Known rows, with every way that one mark hangs from another
bibego[kevusa zibe[bebo[dogop] nata]]: 1.327  -3.341  -4.899  1.689  1.155  -2.164  -0.861  4.729  -0.031  1.100  -1.990  -3.355  0.885  0.962  -1.157  -0.791  0.177  -0.746  -4.481  2.361  0.424
zolu[zibe[bebo nata]]: 2.309  -2.654  -1.741  1.699  1.318  -1.468  -0.734  4.044  -0.953  2.382  -1.641  -1.571  0.714  -2.618  0.567  -1.878  0.407  -0.750  -0.869  1.604  0.497
zibe[bibego]: 0.332  0.046  -1.817  1.494  -1.909  0.000  -0.044  0.458  -0.240  -0.400  0.539  -1.239  0.606  -0.055  0.284  -0.403  0.943  0.377  -1.283  -0.567  0.480
dogop[bebo[zibe[nata[godutut]]]]: -1.400  -1.512  -1.445  3.535  -0.452  1.744  0.103  1.784  -2.021  1.206  -0.304  -1.087  -0.047  1.499  -0.550  1.716  1.504  0.568  0.587  -0.308  -0.977
nata[zibe[bibego]]: 1.114  1.744  -1.459  2.109  -2.720  1.053  -0.155  0.083  -0.530  0.109  -1.124  0.077  0.712  0.315  0.752  0.656  0.269  0.491  -0.478  0.345  1.115
bebo[zibe[bibego nata[godutut[kevusa]]]]: 0.854  -1.406  -0.696  5.405  -0.301  1.947  1.744  1.843  -0.500  2.265  1.192  -0.552  0.013  -2.158  -0.133  0.635  2.496  -0.358  -0.900  -1.461  0.846
godutut[kevusa[bibego] nata[zibe[bebo[dogop]]]]: 0.601  -4.431  -1.897  3.918  0.795  -1.837  -1.204  3.757  -1.141  -0.776  -1.730  0.303  -0.044  -1.778  -0.924  -0.273  -0.514  -0.636  -1.726  1.114  3.317
bibego[kevusa[godutut[nata]]]: -1.273  -1.889  -2.151  -3.531  3.147  -1.682  -0.108  0.917  -0.891  0.397  0.291  1.417  0.443  -2.082  -0.373  -0.074  -0.905  -0.265  -2.076  -0.455  0.661
bibego[kevusa[godutut] zibe[nata]]: 0.723  -1.092  -2.012  -1.857  2.243  -2.912  -0.081  2.199  -0.866  1.281  0.110  -0.335  0.069  -0.115  -1.382  0.262  -0.346  -1.582  -4.409  0.522  0.723
kevusa[bibego godutut[nata[zibe[bebo]]]]: -0.543  -2.533  -1.779  -0.338  0.626  -3.255  -1.371  4.110  -3.329  -0.883  -0.445  -0.150  0.193  -2.146  0.019  0.380  -1.282  -0.520  -2.437  -0.001  2.492
zolu[zibe[bebo[dogop] bibego nata]]: 2.057  -4.262  -4.402  3.931  -0.557  -1.612  -0.119  5.096  -0.946  1.329  -1.649  -4.678  0.654  -2.072  0.136  -3.250  1.376  -0.518  -2.657  1.981  1.140
godutut[kevusa nata[zibe]]: 0.579  -0.805  0.338  2.643  0.772  0.851  -0.004  0.127  -0.469  0.842  -1.202  3.711  -0.026  -2.504  0.339  0.897  0.025  -0.158  0.668  0.594  1.993
nata[godutut[kevusa] zibe[bebo]]: 1.667  0.081  0.652  4.681  0.025  3.028  -0.646  0.888  -0.608  2.710  -2.056  2.006  1.150  -1.939  0.297  3.636  0.204  0.443  2.379  -0.332  1.088
nata[godutut[kevusa[bibego]] zibe[bebo[dogop]]]: 1.422  -2.349  -0.437  4.793  0.093  0.689  -0.528  2.631  -0.656  0.719  -2.107  -0.197  -0.069  -0.546  -1.548  2.073  -0.427  -0.223  0.250  -0.212  2.866
godutut[kevusa[bibego] nata[zibe[bebo]]]: 1.137  -3.033  -0.912  3.210  0.893  -1.637  -1.812  3.238  -1.294  -0.161  -1.372  2.161  0.498  -2.456  -0.288  0.732  -0.710  -0.422  -1.140  0.354  3.138
bibego[kevusa zibe]: 1.829  0.603  -2.000  -1.226  0.988  -0.284  -1.350  0.096  0.288  -0.764  -0.829  1.131  0.010  1.850  -2.091  -0.098  -0.492  -0.501  -3.823  0.078  1.137
kevusa[bibego godutut]: -0.660  -1.739  0.425  -2.231  1.069  -3.675  -0.582  1.657  -1.736  -1.671  1.618  -0.833  -0.777  -0.323  -1.477  -0.123  -1.151  -1.393  -2.693  -1.465  1.705
dogop[bebo[zibe]]: -1.104  -1.293  -1.682  2.214  -1.074  2.161  -1.628  0.209  -1.944  -1.464  0.036  -0.700  0.064  2.346  -0.736  0.277  1.004  0.324  -0.539  0.061  -1.169
godutut[kevusa[bibego[zibe[bebo]]] nata]: 1.683  -3.797  -1.312  3.054  0.917  -2.519  -2.349  3.590  -1.406  -1.430  -0.201  1.352  -0.227  -1.418  -1.904  -0.410  0.041  -0.948  -3.906  -0.337  3.238
bebo[dogop zibe[bibego]]: 0.002  -2.099  -3.274  3.744  -2.007  1.925  0.839  1.465  -0.776  -1.929  0.643  -3.896  -0.637  0.737  -0.670  -2.688  1.807  -0.250  -3.281  0.400  0.671
bebo[dogop zibe[bibego nata[godutut[kevusa]]]]: 0.207  -3.315  -2.016  6.505  -0.437  1.816  2.586  2.666  -0.299  1.470  0.648  -2.979  -0.743  -1.209  -0.905  -0.685  2.578  -0.617  -1.755  -0.341  1.077
bebo[dogop zibe[bibego[kevusa] nata]]: -0.017  -3.239  -4.944  2.800  0.318  0.008  1.558  3.143  0.200  0.281  0.118  -4.085  -0.001  0.162  -0.609  -2.438  1.556  -0.669  -4.213  1.049  0.450
godutut[kevusa nata[zibe[bebo bibego]]]: 1.171  -2.136  -2.416  5.085  -0.976  0.805  -1.282  2.276  -1.071  1.081  -1.385  1.387  1.629  -3.280  1.248  0.797  0.982  0.453  -0.487  0.772  1.876
kevusa[bibego]: 0.216  -1.065  -0.015  -0.826  0.299  -2.650  -0.705  1.272  -0.287  -1.609  0.431  -0.179  -0.730  0.872  -1.598  -0.420  -0.965  -0.603  -1.967  -1.090  1.959

Rows
1.362  -2.736  -0.101  1.985  1.052  -2.558  -1.219  2.050  -0.982  -1.814  0.370  2.629  -1.371  -0.678  -2.679  -0.629  -0.109  -1.228  -3.782  -0.983  3.791 -> godutut[kevusa[bibego[zibe]] nata]
-0.405  -1.808  -3.862  -0.184  0.779  0.649  -0.082  1.566  -1.836  -0.819  1.346  -0.290  0.432  -2.023  -0.100  -1.287  0.929  -0.127  -4.153  -1.111  0.976 -> bebo[zibe[bibego[kevusa[godutut[nata]]]]]
2.468  -1.963  -2.810  3.684  -0.342  -0.085  -0.050  4.302  -1.317  3.131  -1.422  -1.921  0.960  -2.908  0.271  -0.701  1.416  0.284  -0.665  -0.105  1.375 -> zolu[zibe[bebo bibego nata[godutut]]]
-0.035  -4.628  -1.348  5.503  1.261  -0.366  1.197  4.361  0.050  3.643  -1.196  -2.889  0.676  -2.448  -0.019  1.195  1.272  -0.324  0.810  0.872  0.123 -> zibe[bebo[dogop] nata[godutut[kevusa]]]
1.190  -3.203  -2.555  3.356  -0.393  -3.124  -0.208  5.643  -1.433  -0.004  -1.101  -3.596  -0.806  1.399  -2.337  -0.113  0.081  -0.744  -3.664  0.214  2.527 -> kevusa[bibego[zibe[bebo[dogop] nata[godutut]]]]
0.801  -3.681  -0.225  3.967  1.665  -2.093  -0.013  4.514  -0.322  3.169  -0.471  -0.853  0.891  -2.499  -0.445  2.073  0.430  -0.535  0.180  -0.759  1.267 -> zibe[bebo nata[godutut[kevusa[bibego]]]]
1.969  -3.314  -2.482  1.862  0.564  0.125  -1.209  2.922  -0.796  -0.199  -2.027  -2.537  -0.114  -1.195  -0.791  -3.014  0.232  -0.509  -1.573  1.787  0.947 -> zolu[zibe[bebo[dogop]]]
1.426  -1.525  -2.051  6.734  -1.830  2.751  -0.008  1.916  -0.604  1.706  -2.005  -1.119  1.074  -1.363  -0.118  2.137  1.192  0.638  0.637  0.076  1.666 -> nata[godutut[kevusa] zibe[bebo[dogop] bibego]]
-1.345  -2.106  -1.959  2.941  -0.459  0.705  -0.635  1.943  -1.764  0.252  -0.031  -1.630  0.140  1.619  -0.095  0.364  1.289  -0.030  -0.541  0.851  -1.346 -> dogop[bebo[zibe[nata]]]
0.661  -2.141  -4.606  2.361  0.321  -0.853  0.179  4.447  -0.038  3.908  -1.104  -2.375  2.513  -1.867  0.764  1.792  1.042  0.967  -0.987  -0.500  0.115 -> zibe[bebo bibego[kevusa] nata[godutut]]
2.196  -0.771  -3.569  0.088  0.700  -0.351  -2.652  2.184  -0.274  -0.223  -1.470  -0.378  1.321  1.014  -1.222  0.239  -0.282  -0.178  -3.844  0.731  0.483 -> bibego[kevusa zibe[bebo]]
-0.565  -1.508  -3.093  1.505  -1.079  -0.721  -0.730  3.046  -3.109  0.481  -0.578  -0.738  1.388  -3.113  1.731  0.473  0.287  0.323  -1.337  0.634  0.864 -> kevusa[godutut[nata[zibe[bebo bibego]]]]
0.948  -2.874  -2.090  5.811  -0.497  -0.134  0.317  3.996  -0.381  4.075  -0.186  -1.875  1.977  -3.213  0.856  2.049  2.037  0.290  0.343  -0.585  0.374 -> zibe[bebo bibego nata[godutut[kevusa]]]
-0.320  -2.255  -3.398  2.900  -0.733  0.349  -0.249  3.304  -1.555  0.237  -2.662  -1.052  0.517  -1.215  1.164  -0.455  -0.109  0.792  -0.218  2.421  1.049 -> godutut[nata[zibe[bebo[dogop]]]]
1.545  -2.373  -4.614  0.920  0.488  -0.462  -1.993  2.944  -0.039  -0.925  -1.863  -2.465  0.700  1.646  -1.859  -1.000  -0.203  -0.371  -4.533  1.537  0.679 -> bibego[kevusa zibe[bebo[dogop]]]
1.107  -1.424  -5.256  2.631  -1.475  0.757  -1.144  2.675  -0.060  0.258  -2.601  -2.685  1.956  0.305  0.400  0.023  0.022  0.677  -2.194  1.812  0.883 -> nata[zibe[bebo[dogop] bibego[kevusa]]]
1.785  -0.327  0.746  3.643  0.496  -0.197  0.867  1.614  -0.294  2.326  -0.294  1.105  -0.772  -0.369  -1.448  1.633  1.078  -0.828  -1.018  -0.455  1.403 -> bibego[zibe[nata[godutut[kevusa]]]]
-0.003  -0.256  -1.546  2.941  -1.129  -0.425  2.118  2.297  -0.454  3.005  0.131  -1.592  0.454  -1.087  0.465  1.216  1.541  0.687  0.230  -1.054  0.629 -> zibe[bibego nata[godutut]]
-1.089  -2.950  -4.091  2.377  -1.203  -0.767  -0.104  3.666  -2.992  -0.142  -0.942  -2.520  0.795  -2.430  1.171  -0.543  0.377  0.181  -1.884  1.354  1.129 -> kevusa[godutut[nata[zibe[bebo[dogop] bibego]]]]
-1.034  -1.488  -2.939  4.627  -2.015  1.774  0.033  2.157  -2.263  0.980  0.128  -2.012  0.379  1.485  -0.354  1.327  2.194  0.902  -0.428  -0.853  -0.652 -> dogop[bebo[zibe[bibego nata[godutut]]]]
-0.632  -1.440  -4.192  1.675  -1.137  1.950  -2.117  0.436  -1.331  -1.545  0.120  -1.115  1.008  2.497  -1.148  0.162  1.150  0.631  -2.504  -0.567  -0.574 -> dogop[bebo[zibe[bibego[kevusa]]]]
0.097  -3.399  0.328  1.175  1.847  -2.506  -0.559  1.710  -0.375  -0.956  0.661  2.494  -0.865  -1.979  -1.606  -0.431  -0.325  -0.784  -1.688  -1.164  3.023 -> godutut[kevusa[bibego] nata]
0.450  -2.590  -3.819  3.803  -1.448  -1.903  -0.273  4.723  -0.733  2.494  -0.349  -4.086  2.217  -1.898  1.913  -0.079  1.492  0.232  -1.356  1.058  -0.563 -> zibe[bebo bibego nata]
0.936  -1.780  -4.844  0.864  -0.342  -0.319  -2.044  2.514  0.105  0.640  -0.700  -2.075  2.708  -0.873  0.530  0.159  0.410  0.671  -2.493  -0.044  -0.085 -> zibe[bebo bibego[kevusa]]
0.176  -5.429  -1.339  4.852  1.543  -2.264  0.671  5.207  -0.223  2.386  -0.874  -3.037  0.220  -1.643  -1.128  0.922  0.538  -0.770  -0.552  0.187  1.548 -> zibe[bebo[dogop] nata[godutut[kevusa[bibego]]]]
-0.071  -2.195  -4.866  4.026  -2.239  0.376  -0.324  3.593  -1.676  -0.040  -2.324  -2.038  0.983  -1.364  1.361  -0.792  0.731  1.073  -1.305  1.889  1.444 -> godutut[nata[zibe[bebo[dogop] bibego]]]
-0.918  -1.719  -3.964  2.950  -0.601  1.515  -0.411  1.933  -1.423  1.297  -0.289  -1.338  0.933  1.603  -0.964  1.595  1.629  0.857  -1.307  -0.936  -0.517 -> dogop[bebo[zibe[bibego[kevusa] nata[godutut]]]]
0.515  -3.930  -4.607  0.424  1.951  -3.121  -0.706  4.883  -1.290  1.071  -0.933  -3.878  0.817  -0.267  -1.104  -0.624  0.011  -1.498  -5.146  2.026  0.199 -> bibego[kevusa[godutut] zibe[bebo[dogop] nata]]
0.063  -1.904  -1.452  3.090  0.414  -0.590  0.699  4.077  -0.779  4.008  -1.192  -2.043  1.319  -2.054  1.084  1.960  0.799  0.607  1.396  0.213  -0.568 -> zibe[bebo nata[godutut]]
